What can hang from each mark
voraz: likomod mufe
motom: likomod
seze: puden voraz
pota: mufe sibalez
puden: mufe seze
likomod: motom voraz
mufe: pota zamu
zani: mufe

Every row comes from one small tree of marks. Brackets hold a mark, then the marks that hang from it, in alphabetical order. Every link used is in the known rows. Which tree was each row made from?
In the rows, zero is written as 128.
Known rows
(puden (mufe (pota sibalez) zamu) (seze (voraz likomod))): [ 79 192 149 121 168 153 140 111 134 238 117  97 141 125  69 113 122 141
 168 124  83]
(seze (voraz (mufe (pota sibalez)))): [ 88 182 106 105 147 145 165 143 158 173 127 151 133 136  94 106  93 127
 161  88  72]
(motom (likomod voraz)): [101 108 166 105 163 121 157 101  91 147 131 124 141 132 106 128  99 100
 147  96 122]
(seze (puden (mufe (pota sibalez))) (voraz (likomod motom))): [ 98 164 186  90 159 174 161 139 120 214 184 126 134 135  55  95 105 108
 182  50  57]
(likomod motom): [126 129 148 122 137 129 150 120 118 130 154 104 143 166 111 124 128 121
 148 136 129]
(zani (mufe (pota sibalez) zamu)): [ 85 141 114 138 143 123 138 150 166 209 147 131 157 153 130 120 154 124
 173 116  97]
(puden (mufe (pota sibalez)) (seze voraz)): [ 87 203 140 118 160 149 148 108 130 216  78 127 140 123  88 114 139 136
 169 127  73]
(pota (mufe zamu) sibalez): [133 122 128 159 134  85 152 158 165 183 148 103 145 157 125 146 120 168
 156 145 123]
(likomod (voraz (mufe zamu))): [ 76 138 149 111 154 138 161 125 147 156 129 111 152 140  94 104  97 134
 150 120 102]
(zani mufe): [100 120 112 117 129 134 138 144 134 147 109 130 149 113 121 108 162 123
 139 123 100]
(pota (mufe zamu)): [117 127 131 141 143 114 141 133 148 141 128 102 136 152 138 153 129 162
 137 144 129]
(likomod motom (voraz (mufe pota zamu))): [ 59 156 169 103 173 137 176 112 142 171 155 103 164 193  91 102 105 109
 189 119  93]
(puden (mufe pota zamu)): [ 98 144 149 129 165 156 134 119 153 167 135 111 135 133 118 129 146 131
 141 129 113]
(mufe pota): [103 155 129 126 144 127 120 122 136 149 130 152 126 152 149 131 138 100
 159 115 110]
(seze puden): [123 127 163 121 127 148 121 135 128 150 152 140 120 131 121 135 120 122
 147  78 106]
(puden mufe): [124 120 143 120 147 149 143 131 131 133 109 110 130  94 104 113 150 134
 114 137 114]
(likomod (voraz mufe)): [ 81 134 143 102 148 131 162 130 134 141 109 128 147 125  95  93 106 117
 146 120  93]
(seze voraz): [119 171 123 113 135 157 148 116 123 146 129 141 127 140 105 122  97 145
 134  99 108]

Write each row's tree
[ 92 103 133  93 147 125 157 158 129 125 156  83 136 106  64  91 114  94
 140 120  94]  (voraz (likomod motom) mufe)
[107 165 176 105 153 200 151 121 139 186 156 126 127 132  76 125  95 160
 144  59  86]  (seze (puden (mufe zamu)) voraz)
[ 80 137 165  96 156 131 183 121 125 143 134 102 163 162  79  89 109 111
 170 127  94]  (likomod motom (voraz mufe))
[ 94 167 178 103 160 179 144 140 138 225 187 126 127 126  66 109  95 126
 171  47  66]  (seze (puden (mufe (pota sibalez) zamu)) (voraz likomod))
[ 88 168 181  93 164 194 139 129 128 205 175 126 122 124  69 114  98 124
 161  47  69]  (seze (puden (mufe pota zamu)) (voraz likomod))
[ 67 120 157 101 182 128 163 107 124 161 137 121 144 141  99 127  91  96
 162  86 106]  (motom (likomod (voraz (mufe pota zamu))))
[ 75 125 137 113 161 115 155 162 162 187 196  86 146 145  70 101 107  97
 177 114  92]  (voraz (likomod motom) (mufe (pota sibalez) zamu))
[ 71 168 150  76 152 175 146 148 135 179 158 148 118 117  73 102  85 101
 166  31  49]  (seze puden (voraz likomod (mufe pota)))
[ 90 141 109 120 145 112 148 161 173 161 126 143 133 124 113 110 124 104
 161 112  84]  (voraz (mufe (pota sibalez)))
[ 79 172 151 132 170 151 122  97 138 192  88  97 140 132 109 135 157 136
 153 151 104]  (puden (mufe pota zamu) seze)
[ 64 154 164  95 166 130 179 118 130 156 134 118 162 177  93  92 113  94
 188 118  82]  (likomod motom (voraz (mufe pota)))
[ 70 153 147 119 160 123 161 131 162 190 140 129 155 155 102 101 101 120
 177 114  91]  (likomod (voraz (mufe (pota sibalez) zamu)))
[ 84 185 116 107 143 150 145 110 127 163  71 119 133 121  87 120 110 145
 143 125  86]  (puden (seze (voraz mufe)))
[ 74 143 117 127 151 141 128 134 155 181 135 132 153 152 136 125 159 120
 163 114 101]  (zani (mufe pota zamu))
[ 68 153 165 112 167 124 182 125 151 193 166 105 170 196  84  97 100 113
 200 121  93]  (likomod motom (voraz (mufe (pota sibalez) zamu)))
